Each row comes from the steps of one path. Every step used is in the known rows, and no mark comes twice. Write the path behind each row, first mark first.
In the rows, 128 means zero.
Known rows
sukif/fovuva: [113 133 135 135 124 159 124 120 160 151 131 145 147 134 136 129 137  98
 126 169 110 122 127 136 152 115 101 126 130 129 108 123 127 130 117 110
 125 132 135 146 109 134  95 127 133 140 124 126 121 132]
pipob/tadul/vamu: [128 144 103 116 119  95 160 128 171 122 112 130 119 137 109 135 138  77
 128 102 120 141 139 118 160 121 113 135 127 141 100 116 142 138 111 118
 144 145 117 128 173 130 111 136 117 160 126 136 128  96]
tadul/vabedaz: [114 115 130 114 119 101 131 125 138 112 104 132 126 138 133 130 113 117
 117 130 101 122 121 137 123 104 118 136 147 112 111 145 144 122 143 111
 117 132 124 109 154 131 114 121 126 140 127 126 137 118]
sukif/fovuva/tadul/vabedaz: [113 144 138 119 126 118 131 124 163 125 122 151 149 126 121 129 158  89
 127 152 103 126 114 141 167  97  88 136 141 103  83 118 130 138 121  90
 118 137 137 125 132 137 111 128 118 142 127 131 126 110]
vamu/tadul/vabedaz/tizev/ligi: [136 164 129 113 129  88 146 105 145 112  98 145 117 124 145 109 120 109
  96  94 126 116 116 126 152 126 128 142 145  87 100 128 182 134 150 112
 123 120 130  90 195 119  79 112 102 114 128 134 153 115]
nubi/ligi/tizev/vabedaz/tadul/nasoba: [114 138 105 121 120 126 119 124 178 117  98 149 101  91 138 126 154 105
 111 116 163 121 145 123 115 112 112 159 157 105 132 126  87 117 142 244
 127 135 122 116 146 114 100 126 125 117 113 138 139  99]
vabedaz/tizev/ligi: [139 161  95 121 128  93 124 109 131 154 120 123 130 118 155 110 151 126
 112 113 143 122 114 129 128 127 170 143 126  98 158 121 135 137 146 141
 121 118 121 108 153 120  91 118 122 104 135 150 147 119]
vabedaz/tizev/ligi/nubi: [134 151  92 125 128 107 122 109 139 150 121 115 123 116 146 116 173 103
  94 112 158 122 121 122 126 120 179 134 120  97 159 122 142 137 140 133
 122 131 123 109 136 120  91 117 128 109 138 157 132 107]
ligi/tizev/vabedaz/tadul: [113 163 118 118 125 137 115 120 145 143 108 135 102 113 144 122 159  98
 100  89 131 113 133 130 118  96 122 147 156 111 105 141 113 121 128 232
 142 141 108 139 162 102 104 120 142 127 124 144 148 108]
ligi/tizev/vabedaz/tadul/fovuva/sukif: [110 129 127 114 129 148 128 119 169 154 106 136 116 105 141 131 183  82
  93  83 137 114 136 131 115  77 112 150 157 109  81 154 104 118 126 246
 144 141  99 135 145 112  84 121 140 130 132 151 153 108]
tizev/vabedaz/tadul: [105 161 121 128 136 132 129 116 160 120 110 134 100 107 123 126 169  84
 128 108 118 124 124 122 127  94 103 140 155  93  98 126 134 130 121 186
 130 151 123 150 184 101 131 119 150 135 131 132 143 111]
sukif/fovuva/tadul/vamu: [116 159 121 117 126 117 135 122 160 149 132 160 155 126 118 139 146  91
 123 153 127 136 127 135 181 101  89 132 128 121  81 118 129 151 115 100
 131 138 147 131 120 138  99 134 124 148 132 129 113 111]
fovuva/tadul/vabedaz/tizev/ligi: [133 161 112 103 130  58 134 121 137 114 113 135 132 114 124 116 168 115
 120  99 126 129 104 135 148 104 138 150 140  76 116 116 135 145 145 111
 115 128 125  89 174 126 121 124 106 113 136 147 146  96]
pode/tadul: [111 128 111 127 123 126 136 123 164 118 135 116 138 144 136 132 109  94
 129  89 121 129 123 132 144 121 112 124 132 114 114  90 134 140 135 142
 138 112 118 127 104 138 112 134 139 118 127 131 119 109]
vamu/tadul/fovuva/sukif: [136 103 162 120 144 144 163 117 168 125 115 150 136 113 119 132 154  95
 107  92 140 128 134 119 152 116  99 131 131 120  63 135 154 127 119 136
 138 122 125 113 133 134  83 125 100 124 135 128 140 131]
vamu/tadul/fovuva: [132 126 171 115 143 139 157 115 166 123 107 161 124 122 123 129 140 105
 121  95 115 129 131 120 143 127 123 137 135 126  67 115 160 119 126 135
 141 126 133 124 143 128  84 120  93 117 128 124 136 129]
nasoba/tadul/fovuva/sukif: [113  73 146 129 131 139 161 115 150 127 127 116 139 102 119 134 190  68
 112 117 141 142 130 134 140 101 131 147 141 118  81 107 139 140 107 171
 134 132 115 112 130 139  95 131 101 116 136 136 126 125]
sukif/fovuva/tadul/pipob: [115 161 146 111 131 146 125 117 161 144 129 160 159 107 127 135 150 101
 134 154 124 130 123 132 171 106 105 131 123 122  86 112 115 145 106 112
 129 139 146 128 130 153 107 131 115 124 132 143 116 117]
pipob/tadul/nasoba: [135 141 115 116 124 102 145 131 185 104 106 115  97 114 111 122 158  61
 134 103  94 138 139 113 152 142  94 141 135 133  98  93 128 116 103 119
 134 145 125 139 179 131 113 125  88 133 119 140 137 102]
tadul/vabedaz/tizev/ligi/nubi/folu: [119 133  93 107 121  85 131 103 128 138  96 116 128 125 136 124 163 102
 100 115 126 117 114 132 128  97 158 132 140  83 145 145 148 131 150 111
 110 129 121  86 167 128  88 115 134 125 140 148 144 101]
volo/nubi/ligi/tizev/vabedaz/tadul: [125 129 100 116 121 133 127 128 165 122 100 150 131  99 119 113 106  92
  98 143 174 105 144 121 132  85 110 151 127 111 147 120  91 121 121 219
 124 139 123 107 149 129 133 124 143 117 119 144 131  86]
folu/nubi/volo/tadul: [104 113 128 132 136 150 133 140 170 105 138 111 141 123 104 111 169  88
 106 157 147 113 137 117 146  98 115 119 120 143 118 104 161 117 109 177
 124 148 138 138 125 149 163 124 128 108 127 121 136 116]
nubi/ligi: [127 105 117 137 126 130 133 131 153 105 122 144 134 117 124 129 127 142
 136 147 170 130 135 124 121 133 134 138 129 116 161 125  98 131 146 157
 117 120 128 103 112 134 133 138 129 124 117 123 123 117]
mamev/vuvag: [113 125 150 134 116 142 126 115 156 128 144 119 144 117 135 128 165 147
 137 130 141 137 125 136 137  96  96 113 122 106 125 138 117 150 141  96
 141 119 140 145 108 123 133 131 111 111 130 131 138  96]
tizev/ligi: [143 156 124 124 135 102 112 132 147 125 110 129 133 128 140 116 148 126
 133 151 130 135 120 122 121 138 142 131 123 104 159 133 146 134 143 116
 123 126 133 109 135 109 115 126 130 117 128 137 138 121]
volo/tadul/vabedaz/tizev/ligi: [102 141 108 121 121  87 127 105 157 140 107 131 131 114 138 107 158  81
  95 107 113 112 116 134 145 112 142 137 138  94 110 107 171 131 150 155
 113 128 110  95 203 125  86 126  97 116 127 138 156 103]
folu/nubi/ligi: [133 116 118 126 138 134 136 141 165  88 131 127 121 133 117 120 141 141
 127 153 172 117 142 115 142 115 124 123 115 129 149 111 129 120 114 155
 116 145 139 123 115 141 143 124 140 128 121 124 120 104]
nubi/volo: [105 103 131 138 124 148 131 138 139 118 127 123 154 116 119 127 138 103
 122 164 139 129 126 129 109 111 127 137 140 134 141 140 118 126 142 156
 129 123 134 127  93 144 165 130 132 105 129 122 137 143]
tizev/vabedaz/tadul/pipob: [ 99 172 128 112 137 142 126 108 164 129 101 147 109  92 133 133 156  88
 132 109 124 124 127 117 128  88 112 139 149 102  90 132 129 135 115 203
 133 155 129 140 201 117 118 118 144 125 136 143 137 111]
ligi/tizev/vabedaz: [114 151 124 118 128 136 111 131 127 151 116 131 119 117 152 128 181 130
 106  99 124 110 135 134 119 105 135 137 149 121 120 162 104 115 138 206
 139 135 114 129 145 108 116 122 138 121 128 137 147 106]
fovuva/sukif: [137  93 114 137 129 138 134 131 136 131 140 112 146 112 124 134 148 113
 107 121 168 126 133 129 141 109  91 120 124 117 121 160 117 142 118 133
 124 123 118 112 113 137 127 135 140 140 139 135 134 131]
pipob/tadul: [135 132 122 129 126 116 152 132 168 105 118 119 114 133 109 121 161  84
 141 102 109 134 130 117 147 135 122 135 128 130 114 104 131 126 110 115
 137 138 110 135 167 129 132 134 112 143 120 138 137 104]
nubi/ligi/tizev/vabedaz: [116 124 114 130 125 136 120 133 151 123 111 147 127 106 144 129 172 143
 118 128 167 116 141 129 115 113 141 145 146 110 155 152  80 119 155 219
 125 127 117 104 127 117 122 132 138 120 117 130 138 100]
ligi/nubi: [121 112 122 133 127 145 125 128 137 123 128 116 120 128 114 137 159  91
 100 122 150 128 139 117 124 115 139 115 119 127 128 130 139 129 118 116
 130 146 131 128 101 127 129 126 140 138 133 139 105 108]
nasoba/vuvag/mamev: [129 132 128 150 108 143 129 104  99 129 147 116 145 114 105 129  69 136
 157 166 119 130 121 127 125 106 117 113 130 107 104 118 126 129 131 140
 152 127 160 139 150 132 161 120 107 104 125 134 136 129]
vuvag/mamev: [139 104  99 120 124 145 136 116 120 135 136 116 142 122 130 130  62 151
 149 149 115 116 125 126 142 128 126 123 128 135  87 119 116 137 122 140
 145 130 143 125 139 113 156 128 110 114 122 140 126 151]
volo/tadul: [106 130 126 136 128 130 126 119 146 134 132 131 131 113 117 117 157  91
 113 115 124 122 131 126 150 131 122 120 124 126 105  97 153 129 126 160
 127 130 119 123 167 130 120 138 103 122 123 127 135 116]
folu/nubi: [134 132 127 118 138 132 131 139 147 107 136 114 116 143 119 119 139 130
 120 138 139 116 136 117 146 110 117 116 114 138 122 114 151 118 100 132
 124 151 139 143 130 136 139 116 139 129 130 128 124 113]
tizev/ligi/nubi: [138 143 120 129 134 116 110 134 154 119 110 118 125 128 129 123 173  95
 111 149 150 134 128 114 119 128 151 121 116 103 159 134 154 135 136 106
 125 139 135 109 111 109 116 124 139 126 132 146 119 106]
folu/nubi/volo: [117 111 130 126 136 149 134 147 156 101 135 108 139 132 112 118 149 110
 114 166 149 117 135 117 132  97 118 123 123 144 133 122 144 116 111 154
 125 148 145 143 102 149 170 118 143 112 131 122 132 124]
sukif/fovuva/tadul: [121 152 136 129 131 136 127 125 156 135 138 149 150 122 118 128 164  96
 133 152 117 130 119 135 170 111  95 131 128 114  93 106 121 141 112  99
 126 135 140 138 115 137 118 132 120 135 127 132 120 117]

Write each row's path
[107 122 105 117 117  92 129 116 151 126  98 119 136 121 143 119 157  83
  88 133 132 117 114 132 111  89 157 146 146  89 143 146 150 129 160 132
 111 133 123  94 141 131 104 113 128 115 137 145 145 110] -> tadul/vabedaz/tizev/ligi/nubi/volo
[123 157 129 128 119 132 124 110 156 136 138 139 149 100 105 131 124  81
 146 172 102 134 122 131 171 107  66 128 136 104  64  93 115 135 106 108
 138 139 170 148 135 140 121 121  88 112 123 138 124 119] -> sukif/fovuva/tadul/nasoba/vuvag/mamev
[112 169 115 109 123 125 111 119 157 142 100 133  91 100 145 124 158  84
  96  89 120 116 138 127 120 103 105 152 161 112  94 133 112 112 124 235
 141 145 117 142 168 105  90 115 128 120 123 145 148 105] -> ligi/tizev/vabedaz/tadul/nasoba
[123  69 146 117 138 145 149 127 174 149 121 133 150 113 123 144 172  99
 118 116 133 129 132 130 123  92 114 134 131 127  88 149 114 123 119 151
 131 130 113 125  98 144  92 128 119 134 142 136 136 130] -> tadul/fovuva/sukif
[108 115 124 120 127 140 132 122 186 126  97 160 119 103 137 131 166 111
 118 112 158 120 140 127 103  97 139 161 154 108 125 131  85 116 146 252
 132 134 108 118 130 118  96 129 131 121 117 137 140 102] -> nubi/ligi/tizev/vabedaz/tadul/fovuva
[ 97 140 138 119 143 138 140 115 186 133  99 146 103 105 123 133 190  73
 133 101 100 126 124 122 116  81 114 149 159  99  74 124 129 120 121 200
 133 154 117 156 174 107 107 116 138 133 134 134 145 112] -> tizev/vabedaz/tadul/fovuva
[118 100 134 119 130 143 154 110 192 133 110 138 121 113 110 133 130  61
 110 101 144 134 128 124 120  87 100 151 141 111  70 112 129 130 105 188
 136 139 106 140 126 133  80 127 126 139 133 147 137 131] -> vabedaz/tadul/fovuva/sukif
[122 138  93 131 125 116 124 115 143 145 119 114 137 111 141 114 180  88
  92 128 165 123 120 122 116 109 176 139 126  99 164 129 139 136 147 148
 123 128 127 108 117 127 110 118 131  99 139 154 136 115] -> vabedaz/tizev/ligi/nubi/volo
[117 158 100 114 116 106 145 107 160 132 109 145 109 127 115 135  71  76
 105 110 148 139 135 123 138 104 102 145 137 123  88 107 153 147 115 171
 141 144 126 135 160 122  89 128 139 152 127 137 121 122] -> vabedaz/tadul/vamu
[128 117 105 116 124 133 123 137 151 129 107 146 143 102 126 117 124 115
 105 149 169 102 145 123 133  92 119 144 122 122 160 136  82 116 130 195
 121 133 128  99 136 133 141 125 140 112 123 138 129  85] -> volo/nubi/ligi/tizev/vabedaz
[ 83  75 139 139 129 167 134 128 179 130 120 124 146 107  99 135 204  38
  88 138 146 128 140 118 116  94 144 125 129 135 108 117 145 119 128 170
 132 146 127 127  87 145 135 131 118 115 134 135 119 111] -> ligi/nubi/volo/tadul/fovuva
[101 122 132 122 142 144 142 117 190 134 106 139 114  98 121 136 195  66
 123 100 119 125 126 123 124  72  96 144 157  94  70 141 124 127 116 204
 131 152 113 147 165 112 107 119 143 139 139 137 148 113] -> tizev/vabedaz/tadul/fovuva/sukif
[109 140  97 121 119 121 130 121 168 128 100 158 116 106 138 134 140 115
 106 117 179 121 146 126 119 100 126 155 151 110 134 142  95 131 149 243
 132 135 117 108 143 115  99 132 144 134 117 134 133  97] -> nubi/ligi/tizev/vabedaz/tadul/vamu
[100 148 135 142 116 115 115 107 150 131 127 128 119  89 101 120 150  57
 114 127 112 134 137 123 142 126  88 120 133 112  94  84 157 113 123 162
 131 134 147 135 185 142 107 123  76 106 123 126 140 103] -> volo/tadul/nasoba/vuvag
[114 133 108 130 122 136 125 125 165 116 106 150 113 103 137 125 151 121
 113 117 171 117 139 126 112 108 131 154 151 103 142 133  87 124 146 242
 129 131 111 112 138 114 113 131 140 122 114 136 139 100] -> nubi/ligi/tizev/vabedaz/tadul
[ 96 106 131 125 132 135 135 139 174  96 125 113 138 127 108 113 162  81
 101 159 135 110 133 122 142  86 108 121 130 132 110 111 169 113 116 166
 119 151 136 128 140 151 156 120 127 114 127 120 140 112] -> folu/nubi/volo/tadul/vabedaz
[137 121 116 118 130 136 128 143 159 102 127 127 119 135 128 117 137 148
 111 140 180 109 147 119 134 112 133 131 118 136 150 120 115 113 121 190
 124 143 128 119 109 138 127 123 140 122 117 132 125  99] -> folu/nubi/ligi/tizev
[129 142 149 116 129 111 149 117 143  95 102 148 117 131 127 121 104 109
 106 104 117 121 125 125 152 126 101 133 145 105  81 134 176 129 138 105
 127 125 135 102 179 123 102 119 106 130 124 119 140 120] -> vamu/tadul/vabedaz
[139 109 105 116 118 130 125 135 147 126 111 146 147 111 123 114  88 119
 100 154 177 107 146 124 133 104 124 144 112 132 166 126  85 118 126 184
 123 126 126  94 117 144 134 128 133 113 119 141 122  94] -> volo/nubi/ligi/tizev
[111 138  94 136 126 117 123 109 152 150 121 116 138 103 135 109 192  71
  83 121 164 119 121 121 127 113 175 135 124  99 154 112 153 137 147 165
 122 129 122 105 137 128 105 123 117  95 136 153 140 107] -> vabedaz/tizev/ligi/nubi/volo/tadul
[124 128 122 135 131 130 112 138 161 113 109 115 143 120 123 123 182  80
 108 170 158 136 128 114 108 117 151 128 123 107 168 142 149 132 144 125
 125 135 139 109  91 119 138 125 141 111 134 142 124 115] -> tizev/ligi/nubi/volo
[110 141 116 117 122 143 122 118 169 122 100 159 121  91 146 131 139 125
 115 117 178 118 142 123 114 103 137 155 147 109 138 136  84 127 142 251
 131 135 117 105 151 126 106 130 138 115 118 145 134 101] -> nubi/ligi/tizev/vabedaz/tadul/pipob
[112 131 112 121 116  81 144 103 124 114 108 112 120 114 143 112 159  80
 103 119 125 131 113 141 141 110 160 159 154  87 119  97 168 147 136 150
 118 131 120  88 193 124  90 119 103 106 129 140 138 110] -> nasoba/tadul/vabedaz/tizev/ligi
[137 103 106 123 124 127 134 134 152 115 114 144 149 110 110 117  89 113
 119 169 170 114 141 120 139 107 116 139 109 124 166 116  98 125 124 148
 114 130 137  99 125 147 150 129 133 117 123 132 117 101] -> volo/nubi/ligi
[134 151  82 121 130 109 126 102 119 158 118 110 129 116 135 118 185 109
 103 107 160 123 121 121 135 119 178 126 120  95 167 124 134 138 137 131
 121 124 124 101 144 125  95 120 136 110 143 156 137 104] -> vabedaz/tizev/ligi/nubi/folu
[124 155 113 114 120 113 129 109 174 114 103 131  85 104 115 123  90  59
 112 110 124 138 134 118 129 124  81 151 147 114  87  83 140 125 106 172
 131 145 134 148 164 122  89 118 111 126 120 143 131 125] -> vabedaz/tadul/nasoba
[101  80 142 128 136 143 143 117 182 153 125 136 148 101 113 129 192  69
 105 103 128 123 134 128 145 102 113 125 125 125  71 114 142 124 118 179
 129 131 106 118 140 142  92 138  97 127 134 133 143 119] -> volo/tadul/fovuva/sukif
[123 131 105 116 115  86 160 116 167 111 104 118 111 132 125 116 154  76
 120  84  95 120 119 128 146 109 133 148 144 110 103 112 139 125 125 120
 126 137  99 117 202 135 106 124 105 141 124 146 152  94] -> pipob/tadul/vabedaz/tizev
[106 166 116 118 134 121 123 115 176 120 100 131  86  91 124 127 166  67
 125 106 106 128 132 118 132 100  81 145 162  95  82 119 132 124 115 189
 128 155 135 153 195 104 109 112 129 128 130 134 142 111] -> tizev/vabedaz/tadul/nasoba
[ 86 114 116 133 119 112 128 119 164 129 109 125 157 103 128 110 169  67
  96 148 131 117 116 133 124 100 140 144 147 104 129 123 155 128 159 174
 116 123 122  98 154 141 130 129 108  95 129 131 159 122] -> nubi/volo/tadul/vabedaz/tizev/ligi
[103  94 124 142 123 162 129 136 145 114 126 112 140 117 107 136 170  69
  96 150 162 129 138 117 111 101 140 124 128 131 139 139 133 128 131 139
 130 142 137 127  73 140 155 127 143 121 134 135 112 119] -> ligi/nubi/volo
[115 120 142 112 129 136 148 109 188 131 103 149 109 122 114 130 117  67
 123 103 118 135 126 125 111  99 124 154 144 118  76  91 136 121 112 186
 138 142 112 150 139 127  82 122 120 132 126 142 134 129] -> vabedaz/tadul/fovuva
[106 143 123 107 123 138 133 114 168 127 124 130 149 126 150 140  90  99
 132  91 127 128 127 128 145 115 122 123 125 122 105  95 128 145 128 159
 142 118 125 115 127 157 102 133 134 106 133 143 112 108] -> pode/tadul/pipob
[107 170 125 105 124 145 114 114 148 149 101 144 108 101 152 128 148 103
 100  92 134 113 136 127 118  94 130 147 151 117  98 145 110 123 125 243
 145 146 113 131 174 116  96 119 140 118 128 154 144 107] -> ligi/tizev/vabedaz/tadul/pipob
[107 135 123 123 125 114 120 117 164 135 119 128 114  94 117 119 157  67
 108 113 111 127 141 122 153 139  95 127 131 131  88  89 153 119 119 163
 124 136 133 126 179 132 100 129  79 113 122 128 136 114] -> volo/tadul/nasoba
[ 81  94 110 139 117 142 133 118 158 126 120 115 140 106 111 125 182  41
  70 126 153 116 132 123 124  87 148 128 136 117 119 123 153 127 139 162
 122 142 123 113 121 146 133 126 122 115 134 140 127 105] -> ligi/nubi/volo/tadul/vabedaz/tizev
[ 99 169 105 119 131 116 137 113 164 133 104 144 103 110 123 137 152  80
 118 107 126 130 132 121 138  83  98 140 154 102  85 138 143 141 122 189
 135 156 128 144 190 103 111 120 152 149 136 129 135 106] -> tizev/vabedaz/tadul/vamu
[121 113 107 125 132 150 132 118 112 136 124 109 128 125  95 142 178 100
 114 120 152 131 137 116 138 115 141 100 118 123 141 136 127 130 116 108
 127 136 132 116 114 135 133 129 153 137 140 138 113 105] -> ligi/nubi/folu
[108  95 154 122 130 130 156 114 144 126 119 127 128 113 122 131 177  77
 126 121 114 143 127 135 132 113 153 152 144 125  86  84 145 131 112 170
 136 136 122 122 142 133  95 126  95 109 129 131 123 124] -> nasoba/tadul/fovuva
[141 159 141 115 133 118 139 117 155 107 108 143 100 105 124 122 113  94
 109 102 123 131 141 114 161 152  80 133 138 121  78 108 162 122 119 116
 133 127 154 121 171 124  91 116  84 110 123 123 134 126] -> vamu/tadul/nasoba
[129 139 121 129 109 119 121 106 127 128 127 114 120  94 110 132  74 103
 145 156 103 135 134 122 129 122  83 124 140 115  90 106 124 116 121 142
 144 135 172 143 159 134 128 111  82  97 124 134 133 127] -> tadul/nasoba/vuvag/mamev
[104 141  94 115 118 102 146 119 167 135 127 128 144 148 138 146  89  88
 117  91 131 136 133 132 154 111 105 124 130 124  98 102 146 150 137 146
 145 117 126 118 109 140  90 136 144 134 133 126 110 102] -> pode/tadul/vamu
[ 97 132 106 125 121  96 125 106 162 137 108 125 126 111 131 112 176  62
  80 105 126 112 122 129 144 105 148 130 133  93 112 109 178 131 145 147
 114 137 113  94 189 125  86 125 104 121 129 145 142  92] -> volo/tadul/vabedaz/tizev/ligi/nubi
[126 108 145 116 133 123 163 129 198 119 104 133 120 132 109 129 187  71
 146  97  86 136 129 119 133 118 135 145 133 137  88  97 125 112 110 134
 142 142 104 142 151 135 105 130  97 139 124 140 140 104] -> pipob/tadul/fovuva
[124 123 124 117 118  94 154 130 174  93 100 120 112 138 113 122 149  78
 133 103  88 128 123 124 144 115 113 140 144 117 101 117 142 123 121 104
 129 142 107 120 188 130 122 128 110 153 120 137 144  96] -> pipob/tadul/vabedaz
